Known rows, with every step that occurs
bulif fazaz tozi faku: [3 6 0 47 -52 -11 14 -13 2 3 -16 -44 -12 37 7 47 -3 -12 -1 17 5 1 0 29 34 -28 -13 52 30 8 10 -24 5 -17 31 23 -1 -15 25 -15 -39 17 8 -7 -23 21 8 5 9 8 11 27 5 -45 -13]
galu bulif fazaz: [25 20 -4 35 -40 -16 41 -28 -5 0 -36 0 -23 32 15 35 -8 -19 11 22 -12 -2 5 11 8 -15 -25 50 10 18 -5 11 19 -8 4 -1 15 9 7 0 -35 31 0 -10 -5 13 22 -27 8 4 -1 -2 -25 -17 3]
vedeno tifimoz fazaz tozi kufil bulif: [-1 -8 -4 34 -30 1 34 -53 -25 -34 -34 -3 -14 0 -33 18 -59 27 16 66 -30 2 8 31 -23 -68 -2 27 26 -11 -2 3 14 -10 20 13 -4 -42 25 -8 -40 48 39 -6 -3 25 -11 17 34 -36 5 38 -14 0 -11]
tifimoz fazaz: [-2 -18 19 20 -28 11 27 -21 -15 3 -21 -4 -16 -3 2 12 -9 7 -17 23 -29 -2 15 36 8 -33 -18 30 17 0 12 -10 12 -9 -1 9 31 2 25 -5 -26 0 16 -13 9 10 14 -7 6 -6 -8 8 -20 8 -8]
vedeno tifimoz faku bulif fazaz tozi: [13 0 -22 58 -45 -4 49 -22 -17 -34 -41 -9 -6 31 11 65 -28 27 -23 45 -15 12 -3 28 29 -48 -36 28 28 14 10 -6 5 -2 32 1 -6 -1 36 -14 -46 62 37 8 -21 40 -10 -24 38 8 27 27 -6 -6 14]
kufil bulif seki: [18 4 4 33 -46 -8 37 -29 -20 -21 -44 3 -18 1 12 5 -9 -2 5 28 -25 7 -22 3 1 -31 -32 33 17 3 -15 12 24 -16 3 15 16 -29 13 -6 -9 23 13 6 -17 23 24 -3 24 1 -9 25 1 -6 8]
tozi galu: [12 -13 24 32 -38 11 24 -11 -12 -5 -47 -16 -7 -3 24 11 -6 -13 -18 34 -23 27 -1 18 27 -19 -15 45 2 -2 0 -2 3 -12 15 16 23 -10 11 13 -20 1 -12 3 10 22 2 -17 14 -4 5 12 -4 -12 -13]
tozi nivaved: [17 11 6 21 -49 1 22 -19 5 -2 -29 -1 -18 24 7 -9 12 -8 -29 27 -18 8 2 12 15 -12 -22 14 -8 2 -3 -8 11 -27 19 30 13 -9 1 26 -26 3 -5 19 12 25 12 -22 19 5 -22 26 -16 -15 -24]
tifimoz fazaz tozi: [12 -11 7 19 -28 9 19 -11 -21 -1 -23 -30 -6 12 -14 19 -16 10 -14 28 -31 -7 18 42 11 -50 4 38 17 -3 17 -4 4 -9 -5 25 25 -16 35 -2 -35 5 22 -7 6 13 2 -3 23 3 0 14 -8 -11 -18]
tozi fazaz tifimoz faku bulif seki: [2 -32 -1 40 -58 12 64 -53 -27 -41 -38 0 -24 2 17 29 -13 10 -31 47 -31 -3 18 35 44 -47 -78 40 40 40 12 -21 17 -35 31 -14 20 -9 39 -1 -2 26 29 -23 -35 50 21 -21 40 -5 20 16 6 -11 25]
kufil bulif: [20 6 -10 34 -25 -10 22 -30 -25 -7 -38 -11 -8 -2 7 0 -7 -5 15 36 -26 13 -16 12 -3 -21 -19 29 10 -3 -21 17 26 -21 4 13 9 -8 4 3 -21 32 18 8 -7 14 19 -9 7 -8 -2 25 -7 -6 3]
fazaz tozi: [25 0 -11 29 -43 4 20 -8 -15 -3 -36 -33 6 21 1 16 -5 -6 -2 28 -22 -7 -3 23 13 -36 -3 31 -1 -6 2 4 2 -13 5 28 7 -26 31 11 -28 14 9 17 11 16 1 -7 19 11 -5 26 5 -20 -16]
vedeno bulif: [28 -4 -9 37 -24 9 47 -20 -13 17 -28 -15 -8 -3 28 12 -14 -5 -14 29 -27 1 -17 34 -1 -32 -13 24 -1 4 -11 10 15 -15 16 -1 3 6 9 17 -7 21 6 15 9 33 -3 -19 11 3 -13 14 -20 -15 -13]
tifimoz nivaved kotor: [25 -6 8 31 -30 -4 34 -10 -31 -22 4 0 -2 9 -10 -2 25 -29 14 44 -35 4 1 23 28 -17 -11 10 -25 -4 5 14 11 -2 -10 31 37 2 8 -3 -5 24 1 1 2 26 15 -24 1 1 -25 -4 -1 -9 -40]
tozi nivaved kotor: [23 22 21 22 -52 -4 28 -12 -19 -9 -10 18 -14 24 -8 -10 14 -21 -12 40 -30 15 -8 27 22 -2 -25 13 -19 9 5 -7 19 -23 15 34 16 4 -7 27 -21 12 1 17 0 36 14 -33 17 -1 -24 14 11 -30 -35]
galu bulif fazaz tifimoz nivaved: [41 -8 -31 29 -34 -20 38 -47 -16 -15 -35 -10 -18 39 -17 35 14 -32 18 35 -15 -19 21 9 33 -23 -10 33 7 38 -13 18 -3 -8 0 -4 45 -6 13 -14 -24 23 -2 -36 -13 23 33 -14 15 -10 1 -14 -48 -7 -16]
tozi galu bulif: [38 -3 6 31 -32 -5 38 -30 -10 -8 -57 -10 -14 4 27 25 -11 -19 -2 45 -23 25 15 9 13 -20 -12 58 -4 6 8 14 20 -12 0 7 24 -4 0 27 -21 13 -15 1 15 19 15 -41 23 -11 4 8 -17 -22 -18]
kufil bulif fazaz: [16 16 0 40 -38 -19 21 -27 -24 -3 -33 -6 -15 12 -4 15 -15 -13 11 27 -15 15 -23 9 8 -14 -25 43 33 4 -23 9 15 -11 18 8 2 -6 1 -14 -40 42 18 -6 -31 19 18 -5 5 -5 8 10 -20 -10 14]
faku bulif fazaz tifimoz: [13 -10 -17 37 -53 -3 43 -34 -29 -4 -49 -8 -3 29 -3 24 3 -19 -9 13 -27 -16 -11 19 35 -17 -27 26 29 42 -25 4 -6 -17 31 -28 13 -3 12 -27 -20 23 28 -23 -25 33 27 -14 19 -9 22 9 -18 -4 16]
faku kotor: [19 8 2 50 -48 -5 34 -22 -9 -2 -20 3 -18 -12 27 12 -8 -5 11 40 -31 -19 -18 17 17 -26 -17 18 -11 -17 4 17 1 9 13 5 25 -14 38 5 -4 16 5 3 -2 14 19 -18 11 -10 -19 6 20 -15 0]
kufil bulif fazaz tozi: [27 20 -16 41 -37 -23 14 -22 -35 -8 -34 -37 -1 27 -22 24 -19 -10 18 36 -17 10 -17 17 10 -25 -4 49 33 4 -20 14 10 -14 16 19 -6 -25 15 -11 -54 49 21 -2 -29 20 8 2 21 3 21 20 -7 -27 3]
galu bulif fazaz tozi nivaved: [48 29 -18 23 -54 -29 31 -25 -5 -8 -38 -22 -21 61 -14 29 -9 -17 -5 34 -8 2 18 8 13 -22 -3 47 4 23 0 8 11 -23 17 30 6 -8 1 19 -57 34 -13 10 -4 22 15 -25 44 9 0 16 -27 -37 -29]
faku bulif: [12 -5 -11 32 -41 9 51 -15 -25 -9 -43 -5 -5 7 26 1 -4 -12 -12 20 -32 -3 -3 17 8 -23 -24 12 -1 9 -11 17 22 -13 12 -6 9 7 10 2 -7 30 22 3 3 25 16 -35 15 9 -3 29 -2 4 3]
fazaz tifimoz: [18 -12 -9 32 -51 6 24 -30 -11 2 -47 -7 -2 12 1 19 11 -12 -3 25 -25 -14 -10 22 28 -27 -17 24 11 22 -11 -2 -6 -24 9 2 28 -26 18 -2 -7 -10 15 -3 3 21 20 0 5 -14 -3 9 -13 -11 -5]
vedeno tifimoz fazaz tozi nivaved: [24 -3 2 15 -38 -5 25 -33 -1 -18 -36 -10 -17 30 -20 35 -22 22 -38 46 -34 0 20 27 6 -52 6 17 -1 8 24 -27 -5 -19 27 32 27 -21 28 11 -49 4 16 9 18 33 -3 -9 43 -7 -8 28 -13 -17 -37]
vedeno tozi: [13 4 -12 35 -42 8 33 -12 -25 12 -42 -19 -2 23 6 4 -3 -3 -12 24 -23 2 3 38 32 -34 -27 13 14 12 -17 1 10 -21 15 27 13 -1 24 18 -17 19 0 17 21 6 11 -9 11 2 -15 23 19 -22 -20]
vedeno tozi fazaz tifimoz nivaved kotor: [23 -9 -21 24 -36 1 37 -42 -57 -14 -9 -25 -3 31 -46 4 6 -39 12 69 -54 -5 28 65 55 -36 -29 16 7 33 -5 -20 -2 -27 26 31 35 2 30 5 -3 23 8 -27 -9 33 21 -17 5 -20 -8 -2 31 -42 -43]
bulif fazaz tozi: [14 9 -2 37 -57 -2 20 -5 -18 -2 -29 -35 -3 36 -13 34 -12 -12 -5 19 -13 -2 -5 24 28 -26 -3 46 18 1 -3 0 -9 -6 16 24 5 -22 30 -11 -46 22 15 1 -14 16 0 -5 15 15 12 15 -2 -23 -9]
vedeno tozi galu bulif fazaz tifimoz: [39 0 -21 39 -41 -18 37 -44 -27 8 -74 -27 -8 35 -10 41 -16 -22 -1 40 -21 17 22 31 57 -32 -20 63 37 57 -17 -6 -4 -27 23 -1 21 -7 13 3 -31 15 -16 -24 -4 19 22 -20 35 -32 28 -10 -7 -47 -14]
nivaved kotor: [12 11 20 34 -44 4 33 -6 -30 -8 -15 8 -2 10 3 7 10 -20 12 36 -32 9 -15 30 15 -12 -22 24 -14 0 6 3 20 -9 -1 21 18 0 9 9 -10 17 12 10 1 25 9 -23 3 -1 -16 3 18 -22 -17]
kotor nivaved: [23 -15 13 33 -46 28 32 -17 -7 13 -32 -3 -8 2 16 -5 13 -18 -16 24 -25 4 -3 23 0 -29 -18 9 -17 -5 0 18 14 -16 19 11 15 -23 4 9 -25 23 -11 27 15 26 13 1 17 18 -25 22 -16 3 -19]
galu bulif: [31 14 -12 33 -34 -8 40 -29 -6 -4 -44 -1 -19 15 22 24 -5 -15 9 31 -18 -5 9 14 -8 -27 -17 36 -6 10 -2 19 29 -14 -8 8 22 6 7 20 -15 23 1 4 19 10 20 -30 10 1 -17 12 -19 -9 -5]

Rows
[-1 -2 5 55 -47 5 50 -12 -16 -21 -22 2 -14 10 24 22 -7 13 -24 24 -6 11 5 33 34 -26 -56 39 38 14 -3 5 24 -8 18 -9 -1 22 13 -9 -38 51 22 -2 -29 32 16 -29 19 8 19 18 -19 5 24] -> tifimoz faku bulif fazaz
[14 4 -12 60 -41 -17 20 -48 -21 -12 -35 -2 -10 5 -9 33 -1 14 11 40 0 13 -11 25 38 -30 -49 49 64 23 -20 -2 11 -24 11 0 7 -12 10 -25 -45 44 28 -11 -53 31 21 6 13 -28 30 4 -35 -13 22] -> kufil bulif fazaz tifimoz faku
[23 14 -9 40 -59 -10 40 -13 -14 -27 -23 -21 -11 42 -1 20 -7 15 -42 33 -7 15 21 24 44 -30 -37 31 30 15 5 -4 14 -21 32 24 -12 5 8 6 -61 57 12 10 -28 43 5 -37 47 14 19 30 -18 -19 -7] -> tifimoz faku bulif fazaz tozi nivaved
[10 -13 -6 26 -49 10 25 -50 -20 -5 -38 -17 -15 14 -8 20 -6 -23 -10 43 -33 -9 10 36 27 -29 -36 39 17 23 0 -21 -5 -35 31 4 22 -19 33 11 -16 4 25 -22 -8 29 16 -5 3 -15 7 10 3 -21 2] -> tozi fazaz tifimoz
[28 24 -4 28 -62 -17 40 -5 -41 -25 -15 -14 -5 51 -28 2 -2 -24 -11 38 -33 10 -10 32 31 -12 -16 24 1 23 -4 -1 14 -19 30 18 -4 2 -3 3 -42 48 15 2 -28 48 12 -43 44 12 7 15 13 -42 -29] -> faku bulif fazaz tozi nivaved kotor
[8 -7 9 53 -33 -10 16 -30 -4 -2 1 -25 -22 -5 10 35 -12 5 10 44 -24 -18 19 50 19 -56 -2 42 19 -14 34 -15 13 -1 11 14 22 -18 49 -10 -20 10 8 -19 -19 18 17 1 29 -18 -3 14 18 -45 -19] -> tifimoz fazaz tozi faku kotor
[24 21 -13 49 -42 -21 28 -29 5 0 -27 -38 -23 44 14 62 -8 -16 17 32 5 0 17 27 18 -27 -10 64 20 19 17 -7 23 -22 13 14 4 -4 11 -3 -36 34 -1 -9 -19 21 17 -11 18 8 12 22 -9 -49 -15] -> galu bulif fazaz tozi faku
[28 -8 15 72 -47 15 35 -25 -3 -2 -8 13 -20 -27 30 10 12 14 -11 50 -15 -1 9 32 18 -48 -43 16 -8 -22 17 25 21 6 17 8 16 -12 29 13 -24 45 -10 27 -10 32 13 -12 29 -2 -24 13 -6 -4 -1] -> tifimoz faku kotor nivaved
[28 -9 9 27 -44 5 19 -7 -16 -9 -49 -46 8 12 5 17 -15 -11 -14 40 -26 24 4 21 32 -34 7 51 -1 -4 10 -1 -5 -10 16 30 10 -33 25 14 -32 6 -5 8 8 21 -8 -19 30 -1 16 19 3 -29 -25] -> fazaz tozi galu
[-2 5 9 31 -71 10 28 -13 -14 -12 -20 -22 -6 31 -22 9 -34 -11 5 31 -6 -7 -2 28 26 -37 -14 46 19 -7 -8 4 -9 -3 31 18 -13 -37 26 -8 -43 29 8 -3 -9 14 -7 12 21 -3 2 25 -12 -13 -14] -> bulif fazaz tozi kufil
[36 -15 6 25 -16 -7 33 -28 -20 -11 -47 -31 -11 12 -4 29 -30 -2 -5 52 -32 21 39 35 4 -50 14 71 12 10 28 4 17 -8 -5 17 30 -8 19 15 -42 15 -8 -20 12 16 8 -29 44 -11 17 4 -21 -26 -25] -> tifimoz fazaz tozi galu bulif
[22 1 -3 42 -31 1 45 -15 -11 20 -19 -16 -17 14 13 30 -19 -13 -17 23 -13 0 -17 32 8 -23 -18 40 21 13 -13 5 5 -9 31 -10 -2 12 7 -5 -26 29 7 3 -13 28 -3 -17 9 0 2 1 -28 -19 -7] -> vedeno bulif fazaz
[22 -1 -6 68 -46 9 32 -32 -6 25 -18 -15 -22 -1 28 6 14 -10 -2 44 -22 -8 13 50 27 -47 -30 10 1 0 6 4 25 -15 45 15 10 -16 24 5 -9 37 -24 19 -3 32 25 3 29 -8 -34 28 30 -47 -28] -> vedeno tozi faku kotor nivaved
[22 -3 15 34 -48 -1 17 -4 -18 -2 -45 -47 4 27 -8 35 -17 -17 -16 31 -12 26 -1 24 40 -24 4 63 20 6 1 -10 -15 -5 30 23 4 -23 21 -4 -54 15 -6 -3 -11 21 -9 -10 28 4 32 6 -6 -34 -18] -> bulif fazaz tozi galu
[31 -10 -31 35 -29 -24 20 -48 -30 -20 -31 -19 -9 24 -33 16 8 -23 20 38 -22 -5 -6 6 34 -25 -11 30 32 26 -32 12 -3 -12 9 4 26 -22 5 -34 -29 32 17 -30 -39 27 35 11 12 -21 15 -4 -37 -1 -6] -> kufil bulif fazaz tifimoz nivaved
[-8 -5 3 53 -70 17 56 -18 -25 -34 -14 -14 -7 20 1 9 -38 18 -11 38 0 1 18 42 33 -47 -43 46 40 -2 -1 10 12 -6 29 0 -30 -16 20 -9 -45 64 21 -5 -32 27 -3 -12 36 4 21 37 -21 -1 9] -> tifimoz faku bulif fazaz tozi kufil
[15 -23 -18 48 -43 11 47 -39 -19 -20 -41 4 -2 -2 21 21 7 16 -16 34 -21 -9 9 35 40 -37 -45 23 27 32 -3 7 12 -22 10 -15 11 0 16 0 -10 26 29 1 -16 39 17 -19 23 -14 20 18 -20 2 13] -> fazaz tifimoz faku bulif
[34 13 -15 71 -49 -27 39 -55 -10 -16 -26 14 -30 5 16 62 -6 8 23 57 -2 -20 12 25 44 -39 -41 52 31 22 8 15 7 0 10 -17 26 -4 31 -8 -23 40 5 -18 -37 26 34 -20 32 -37 13 -19 -22 -29 20] -> galu bulif fazaz tifimoz faku kotor
[3 -28 -18 43 -26 3 40 -39 -9 -21 -29 -21 -20 17 13 55 -28 18 -15 41 -34 -4 20 37 5 -60 -8 23 19 18 26 -27 17 -20 28 -4 14 3 30 -16 -21 28 36 -12 -1 42 6 -10 34 -8 17 44 2 -15 -10] -> vedeno tifimoz fazaz tozi faku bulif
[-5 -29 7 31 -39 9 53 -26 -14 -25 -18 -25 -23 16 13 33 -16 5 -21 18 -28 -9 20 33 22 -55 -23 40 33 21 29 -20 27 -19 15 1 21 -9 30 -24 -13 13 19 -22 -23 34 23 -13 48 9 11 38 14 -21 -10] -> tifimoz fazaz tozi faku bulif seki
[39 22 -20 39 -44 -18 37 -22 -17 -5 -37 -29 -12 45 -3 45 -16 -18 15 29 -12 -3 8 19 9 -30 -4 52 8 18 3 16 12 -5 4 15 11 -8 20 4 -45 36 4 -3 -4 12 11 -22 27 13 8 10 -18 -26 -9] -> galu bulif fazaz tozi
[18 2 -18 33 -54 -5 40 -7 -33 -9 -37 -33 3 39 -3 20 -16 -14 -7 15 -27 -4 -10 20 24 -28 -10 32 16 18 -9 12 4 -8 21 1 -5 -9 23 -17 -38 44 28 -6 -17 26 10 -24 29 18 19 23 4 -11 0] -> faku bulif fazaz tozi
[7 2 4 66 -46 -8 25 -33 6 -3 -7 -4 -29 -12 39 28 5 -10 13 40 -14 -14 -3 25 23 -30 -28 29 0 -12 14 -7 16 -4 26 8 18 -5 32 3 1 14 -2 -2 -10 24 29 -9 6 -12 -17 18 21 -38 -7] -> tozi faku kotor
[15 19 -7 34 -61 -2 44 -29 -14 -14 -29 -17 -16 38 -15 23 -38 -13 24 37 -6 -7 19 25 5 -41 -9 58 14 4 -5 21 10 -8 16 8 -11 -29 10 5 -42 46 -3 -6 -4 11 4 -8 27 -3 0 21 -24 -21 -10] -> galu bulif fazaz tozi kufil
[-9 -22 9 25 -45 22 39 -38 -11 -24 -26 -1 -13 9 -19 26 -52 24 -6 51 -29 -8 12 40 -5 -69 1 27 11 -10 15 -11 -6 -3 22 13 8 -38 40 -2 -34 21 24 -8 16 19 -14 13 28 -25 -3 30 -10 5 -20] -> vedeno tifimoz fazaz tozi kufil
[5 4 -6 24 -42 11 39 -27 -31 7 -32 -33 -14 23 -1 7 -21 -12 -15 43 -35 8 28 54 28 -38 -44 32 22 10 -4 -23 12 -31 35 28 5 2 42 24 -24 24 9 0 11 15 9 -18 4 0 -8 26 28 -31 -10] -> vedeno tozi fazaz
[2 -12 1 43 -48 7 29 -54 -15 -12 -25 -11 -20 3 2 31 -3 11 -17 58 -16 4 29 50 40 -39 -59 47 34 20 15 -28 4 -35 23 12 17 -6 34 10 -27 13 23 -13 -16 32 6 -5 7 -17 15 10 -12 -15 12] -> tozi fazaz tifimoz faku
[47 2 -8 27 -33 -10 34 -24 -18 -12 -59 -37 1 21 11 30 -20 -17 5 54 -25 21 18 15 9 -35 11 62 -6 9 17 16 14 -13 1 25 17 -18 11 24 -27 20 -13 7 17 15 3 -33 38 -3 13 13 -7 -36 -23] -> fazaz tozi galu bulif
[12 -15 -3 49 -44 8 25 -32 -9 -6 -37 0 -5 0 14 28 13 18 -12 37 -4 -1 2 34 45 -39 -39 28 31 15 4 -8 5 -25 3 7 24 -16 24 5 -17 9 12 3 -10 25 12 0 9 -15 9 9 -18 -9 2] -> fazaz tifimoz faku
[14 5 3 73 -59 -14 28 -42 -10 -13 -17 11 -20 -4 7 49 0 11 5 44 -3 -14 -2 33 57 -35 -47 39 39 11 4 -1 -14 7 20 -11 25 -16 45 -19 -29 25 11 -16 -45 29 22 -2 15 -28 12 -13 -2 -21 23] -> bulif fazaz tifimoz faku kotor
[11 -7 -23 27 -48 5 30 -48 -35 11 -44 -37 -7 27 -19 15 -11 -15 -7 47 -37 -7 25 57 44 -41 -43 26 30 37 -11 -28 -7 -43 40 16 18 -12 40 13 -16 10 17 -15 3 20 15 -4 10 -16 1 19 23 -38 -10] -> vedeno tozi fazaz tifimoz
